What can hang from each mark:
K_146: K_277
K_698: K_127 K_146 K_982
K_200: K_569 K_692 K_982
K_692: K_200 K_277 K_698
K_277: K_569 K_692 K_948 K_982
K_127: K_277
K_498: K_83
K_982: K_277 K_698
K_948: K_698
K_83: K_127 K_159 K_304

(in the rows, 128 means zero)
Known rows, with every way that one mark hangs from another:
K_200[K_569]: [145 130 114 110 132 126 145 119 141 128 137 124 113 142 171 134 105 131
 160 134 134 113 155 138  91 137 120 132 126 115 142 150 136 150 141]
K_146[K_277[K_569]]: [162 135 106 117 168 117 124 141 151 147 139 123 109 108 155 104  99  99
  94 112 129 141 180 134 115 152 127 136 148 110 137 125 124 106 117]
K_200[K_692]: [123 125 149 157 131 128 125 138  96 120 142 121 129 118 169 117 130 122
 116 115 121 125 143 144 102 103 153 140 176 129 120 143 137 128 164]
K_692[K_277[K_569]]: [184 139 119 124 147 129 122 129 133 148 156 113 113  95 186 141 110 124
 108 141 127  73 196 147 104 149 121  98 137 119 171 118 103 121 160]
K_277[K_692 K_982[K_698[K_127 K_146]]]: [163  96 128 180 111 175 157 128 106 109  99 137 130 113 194 134 119 110
 149 166 172  56 121 133 130  99 163 131 108  73 126 173 137  91 101]
K_692[K_200[K_569] K_277[K_948]]: [201 180 125 127 147 111 126 176 167 153 130  77  99 127 199 154  68 127
 155 145 118  79 153 144  71 128  90  93 133 120 138 136 117 171  83]
K_127[K_277[K_948[K_698]]]: [145 137 132 104 165 122 128  80 120 143 155 128 113 131 138  56  90  93
 114  98 104 107 122  88 111 144  92 136 115 151 114  80 139 125 124]
K_982[K_277[K_569 K_692] K_698[K_127]]: [205  63 129 167 105 134 152 123 130 115 135 112  92  74 207 142 116  82
 129 152 158  43 202 131  81 123 134 116 119  66 144 187 114 110 123]
K_982[K_277[K_692 K_948]]: [182 101 112 164 135 108 125 176 108 123 139  97 129 147 207 135 115 106
 135 124 130  93 136 136  86 120 101 145 137 142 116 121 108 118 101]
K_83[K_127[K_277[K_948]] K_159 K_304]: [120 107 149  62 109  60  85 147 117 163 163 116 123 113 143  88 112 149
  85  70  58 132  91  61 150 138  51 124 172 172 101  94 122 162 123]
K_948[K_698[K_127 K_982[K_277]]]: [159 107 145 135 124 161 182 102 136  90 109 184  88 113 131 122 111  88
 116 135 148  61 130 104  90 107 103  86  50  95  93 145 133 122 109]
K_498[K_83]: [159 141 124 131 140 117 123 125  94 130 123 124 137 152  95 143 116 128
 130 120 124 111 146 124 105 108 101 105 103 141 117 158 128 151 119]
K_982[K_277[K_569 K_692[K_200]]]: [211  98 126 175 123 124 133 167 140 114 140  86 125  79 221 144 105  87
 141 154 116  53 174 175  68 121 118 129 149 117 151 140 105 129 122]
K_948[K_698[K_127 K_146 K_982]]: [138 128 159 149 144 172 175  64 135  99  94 168 108 127 133 127  97 108
 141 142 134  81 101  70 137 102 113 104  35 101 104 161 141 118  78]
K_146[K_277[K_692 K_982]]: [157 118  94 144 146 153 137 193 110 118 116 156 147 129 185 107 114 102
 102 129 152 121 138 183 104 123 154 133 164 111 106 111 136  97 125]
K_692[K_698]: [148 147 129 129 115 134 124 149 114 117 125 102  63 118 131 134 132 124
 110 145 126 136 132 140  98 116 151 108 126 114 108 133 116 137 123]
K_982[K_698]: [125 122 147 119 103 127 143 121 137 120 122 107 121 107 102 129 136 113
 144 137 147 130 140 129 120 123 150 110 112  96 121 155 140 119 122]
K_698[K_127]: [137 109 125 143 134 141 127 106 127 139 115 157  87 115 137 136 119 123
 114 129 137  97 136  94 143 122 109 117 116 105 129 151 125 140 100]
K_982[K_698[K_127[K_277[K_692]] K_146]]: [124  95 166 158 119 142 140  75 111 126 136 128 100  86 191 116 105 105
 156 144 112  88 110  47 137 120 120 117 113  83 120 195 118 125 116]
K_982[K_277[K_569] K_698]: [182 106 135 133 110 117 166 128 157 122 144  80 104  79 157 127 129 103
 142 147 146  74 193 139  80 139 140 115 111  78 144 164 115  96 138]
K_277[K_692 K_982]: [161 100 101 158 116 165 140 165  99 108 116 144 166 141 186 118 132 115
 123 144 164  77 135 203 107 110 161 145 150 127 129 107 128 104 135]
K_277[K_692[K_698]]: [164 117 126 151 109 136 110 168  97 101 129 102  90 123 176 142 134 112
 115 157 131 114 142 163  88 110 156 119 141 127 110 137 112 139 134]
K_498[K_83[K_127[K_277] K_304]]: [157 135 161  79 137  69 113 130  73 133 139 122 126 105 109 125 138 148
  95  90  57 103 121  67 128 136  97  97 134 180  77 154 111 190 189]
K_692[K_277[K_569 K_948[K_698[K_982]]]]: [216 154 128 114 158 140 143 124 156 129 135 119 122 135 180 116  85 104
  99 124 156  54 198 147  85 129 113  97  91 129 142  93 115 120  98]
K_200[K_982]: [107 138  94 133 147 144 147 119 161 114 119 148 170 134 137 109 138 115
 136  99 118 101 136 157 121 119 135 116 135 123 125  97 119 130 131]
K_127[K_277[K_692[K_200[K_569]] K_982]]: [176 124 108 135 132 154 145 144 125 123 141 127 141  98 227  90  95  99
 156 132 119  58 134 172  69 128 127 129 174 122 125 123 123 164 153]
K_692[K_698[K_127 K_982]]: [159 138 119 143 104 154 142 147 147 103 100 149  34 124 140 143 132 125
 106 134 167 106 140 117 109  91 150  82  95  94  87 175  98 164  66]
K_698[K_146[K_277[K_982]]]: [126 155 123 152 167 149 156 150 120 139 114 133 123 127 161 118 106 126
 138 129 123 141  88 111 140 132 131 145 129 106 117 135 132  74  97]
K_982[K_277[K_948] K_698]: [163 126 137 138 109 104 157 153 144 129 132  80 105 126 133 124 125 112
 146 125 148 108 142 109  91 123 120 122 106  95 105 151 125 101  86]
K_200[K_692[K_277] K_982[K_698]]: [122 143 139 149 127 148 155 135 136 105 142 119 152  91 171 116 134 108
 131 117 115  81 189 170  73  94 168  73 174  89 116 140 125 125 189]
K_698[K_127[K_277] K_982]: [127 120 122 123 125 146 145 107 151 126 126 189  87 115 154 104 121 112
 126 102 142  96 126  69 130 116 107  98 118 113  98 166  96 177  87]
K_698[K_127 K_146 K_982]: [129 129 138 168 131 154 157 111 156 110  92 163  98 142 164 147 115 138
 157 136 146 102  93  53 162  99 121 114  82 101 116 193 107 140  49]
K_698[K_127 K_146[K_277]]: [125 132 136 160 173 130 129 116 128 149 112 149  76 107 168 135  86 117
 131 130 102 137  89  45 162 130  96 125 109  92 113 185 121 102  73]
K_277[K_569 K_692]: [189  88 109 151 137 131 112 130 123 119 140 111 147 112 207 125 112  98
 113 138 141  80 195 176 104 135 141 151 151 130 169 121 118 120 137]
K_127[K_277[K_692]]: [132 102 124 125 134 129 111 120  95 126 166 131 135 111 199  97 117 105
 130 117 102 115 129 117 109 144 118 131 166 145 125 122 107 147 168]
K_200[K_982[K_277[K_569 K_692 K_948]]]: [189 102  69 167 159 123 145 149 167 117 135 105 168 135 231 108 114  83
 125  96 129  43 193 183  79 123 120 147 144 134 147  86  97 110 107]
K_692[K_277[K_569] K_698]: [206 157 118 123 131 134 115 152 124 134 153  83  48  88 186 148 109 121
  94 163 125  77 199 159  74 135 147  75 137 113 150 128  84 125 160]
K_200[K_692[K_277[K_948 K_982] K_698]]: [194 173 125 158 137 144 126 193  82 132 142  94  63 127 215 119 110 133
  79 124 143  83 167 179  61  89 168 107 180 123 100 113 110 116 144]
K_83[K_127[K_277] K_159]: [ 90 103 138  72 128 109  93 122  93 162 173 144 114 107 147  84 114 136
 127  85  63 125  99  73 138 141  76 110 147 152 137 121 141 144 137]

Rows:
[129 125 116 145 146 146 124 132 149 115 140 128 159  92 195  90 111  84
 149 117  74  76 129 147 103 125 120 112 174 135 113 106 107 168 143] | K_127[K_277[K_692[K_200[K_982]]]]
[156 154 106 115 147 127 151 178 154 144 104 121 121 144 130  87 107 105
 105 103 171 138 144 144 113 122 146 129 138  95  87 118 148  78  58] | K_146[K_277[K_948 K_982[K_698]]]
[147 117 158  86  98  72  95 145  85 133 131 121 144 132  82 142 121 153
 102 100  72 119 121 103 138 100  66  89 126 160 105 142 138 162 133] | K_498[K_83[K_127 K_159 K_304]]
[203 146 111 147 143 143 157 122 169 149 110  74 136 140 190 102 102 118
 130 126 182  63 162 139 128 115 156 164 108  99 153 122 132  66  44] | K_277[K_569 K_948 K_982[K_698[K_146]]]
[115 122 144 153 161 136 131  70 117 149 141 147  72 100 185 111  95 129
 148 126  84  98  88  18 158 139  88 132 116 114 127 164 106 132 115] | K_698[K_127[K_277] K_146]
[161 148  93 155 176 122 113 201 172 124 105 108 149 137 179 103  89  78
 119  94 112 122 134 165 103 109 116 124 163 124  87 101 126 132  45] | K_146[K_277[K_692[K_200[K_982]] K_948]]
[130 124 164 158 110 123 175 120 125 119 134  84 106  94 151 148 127 118
 183 158 115 104 106  81 106 126 126 114  94  86 115 191 120  84 121] | K_982[K_277 K_698[K_146]]
[145 121 150 103  89  85 100 122 110 132 138 117 157 151  77 133 104 128
 101 122  93 129 125 131 117  86  47  94 141 137 118 130 121 157 116] | K_498[K_83[K_159 K_304]]
[120 120 101 108 133 145 178  65 190 122 131 155 109 100 176  94 104  97
 165 109 128  60 176 109  88 134 125  95 124  67 127 160 130 161 135] | K_200[K_569 K_982[K_698[K_127[K_277]]]]
[251 123  90 173 144 146 118 184 164 136 107  85 158 131 224 108  90  93
 113 125 175  39 183 222  96  99 144 164 161 130 154  87 124 114  45] | K_277[K_569 K_692[K_200] K_948 K_982]
[164 158 143 162 139 146 122 128  98 139 129 107  19  91 191 176 100 140
 123 176 106  82 116  75 115 117 116  69  99  93 125 175  86 125 123] | K_692[K_277 K_698[K_127 K_146]]
[101  94 165  59  95  79  98 136 109 149 166 131 123  86 132  94 127 146
  91  90  49 133  86  71 149 144  68 106 172 158 105 109 121 162 170] | K_83[K_127[K_277] K_159 K_304]
[193 183 160 132 143 145 140 162 161 120 110 110 114 126 136 130  83 105
 130 141 127  67 134 139  83 111  95  66  91 128  98 106 127 149  68] | K_692[K_200 K_277[K_948[K_698[K_982]]]]
[171 112 133 109 147 165 159  50 153 115 130 182  91 100 154  76  93  85
 104 113 140  56 167  97 107 129 115 103  75 111 119 126 125 143 118] | K_948[K_698[K_127[K_277[K_569]] K_982]]
[247 173  85 134 144 145 122 173 130 151 136  81  61 126 210 124 102 129
  77 138 168  51 198 192  75 125 150 102 141 114 144  89  87 105  94] | K_692[K_277[K_569 K_948 K_982] K_698]
[207 104 107 179 125 119 120 181 101 119 131 103  47 132 212 143 109 102
 111 133 138  73 140 122  75 106 109 120 125 118  98 150  95 127  77] | K_982[K_277[K_692[K_698[K_127]] K_948]]
[145 144 128  98 155 131 146  94 143 124 139 142 117 148 141  56 101  94
 114  90 126 111 126  88 103 132  98 125 103 152  94  92 130 140  93] | K_127[K_277[K_948[K_698[K_982]]]]
[145 114 105 131 142 153 141 102 117 152 130 177  94 105 167  89 113 117
 106 111 131  69 123 102 133 132 113 118 143 107 124 124 109 134 124] | K_698[K_127[K_277[K_982]]]
[198 121  88 140 177 108  98 172 150 143 135  99 128 139 205 102  83  86
  85 101 143 130 190 150 108 140 123 165 162 131 130 109 123 107  68] | K_146[K_277[K_569 K_692 K_948]]
[171 139 104 165 144 139 159 146 200 122 118 106 142  82 166 123 114  87
 156 126  98  46 159 184  80 119 120 103 136 108 141 113 102 136 111] | K_692[K_200[K_982[K_277[K_569]]]]
[168  95 109 127 152 126 114 102 123 132 171 119 132  93 228  84 108  92
 113 114 111  82 179 130 105 152 124 145 168 144 157 114 101 141 165] | K_127[K_277[K_569 K_692]]
[155 145 152 130 189 143 148  78 134 130 131 120 111 102 154 103  72  91
 118 140 101 116 131 100 121 141 110 139  79 112 136 119 156  69 126] | K_948[K_698[K_146[K_277[K_569]]]]
[131 143 135 144 110 162 175 124 129 123 106 115 142 114 144 121 130 127
 158 157 158  98 106 135 132 112 162 128 106  91 124 152 142  79 107] | K_277[K_982[K_698[K_146]]]
[140 123  75 130 144 130 191 123 172 110 138 133 138 130 195 124 115 108
 176 121 116  67 160 162  54 132 115 115 123 104 139 132 118 141 153] | K_200[K_569 K_982[K_277]]
[159  97 138  95 110 106 129 163  78 120 137 140 143  82 196 104 155 145
  82 101  81  81 108 119 131 148 150 131 174 167  78 107 111 157 215] | K_83[K_127[K_277[K_692 K_982]] K_304]
[235  84 111 152 162 142 110  90 135 130 120 129 114 132 210 100  72  73
  86 122 159  37 196 138 104 119 111 155  91 125 154  95 141 108  72] | K_277[K_569 K_692 K_948[K_698[K_127]]]
[151 115 133 153 173 134 129  50 136 160 153 134  78  79 213 105  88 111
 136 120  99  74 129  33 153 150  94 138 122 110 160 161  97 125 106] | K_698[K_127[K_277[K_569]] K_146]
[134 119 162 154 155 162 152  45 107 121 111 154  94 107 135 123  89 109
 136 150 104  84  93  68 142 122 102 117  53  98 125 143 153  96 109] | K_948[K_698[K_127 K_146]]
[191 123 110 122 113 155 162 126 161 129 117 111 139 104 149 100 130 110
 116 136 189  64 191 188 109 119 183 130 128  85 156 127 138  89 123] | K_277[K_569 K_982[K_698]]
[183 148  94 119 183  99 111 153 165 159 134 107 102 137 168  99  85 104
  85  86 143 139 178 117 121 146 112 155 149 125 130 104 124 101  57] | K_146[K_277[K_569 K_948]]
[142 110 144 115 151 154 141  47 108 130 139 176  88  90 131  81  95  88
 105 121 106  70 125  77 118 140  96 105  88 112 119 114 142 129 148] | K_948[K_698[K_127[K_277]]]
[172 130  82 143 163 137 126 201 119 133 115 130 141 162 191  92  98  99
  93 105 162 136 138 172 109 124 132 156 158 128  95  94 136  92  70] | K_146[K_277[K_692 K_948 K_982]]
[198  79 109 160 129 122 135 149 116 113 156 102 127 103 226 137 118  93
 132 139 131  63 186 163  82 135 123 141 144 125 160 132 100 111 154] | K_982[K_277[K_569 K_692]]
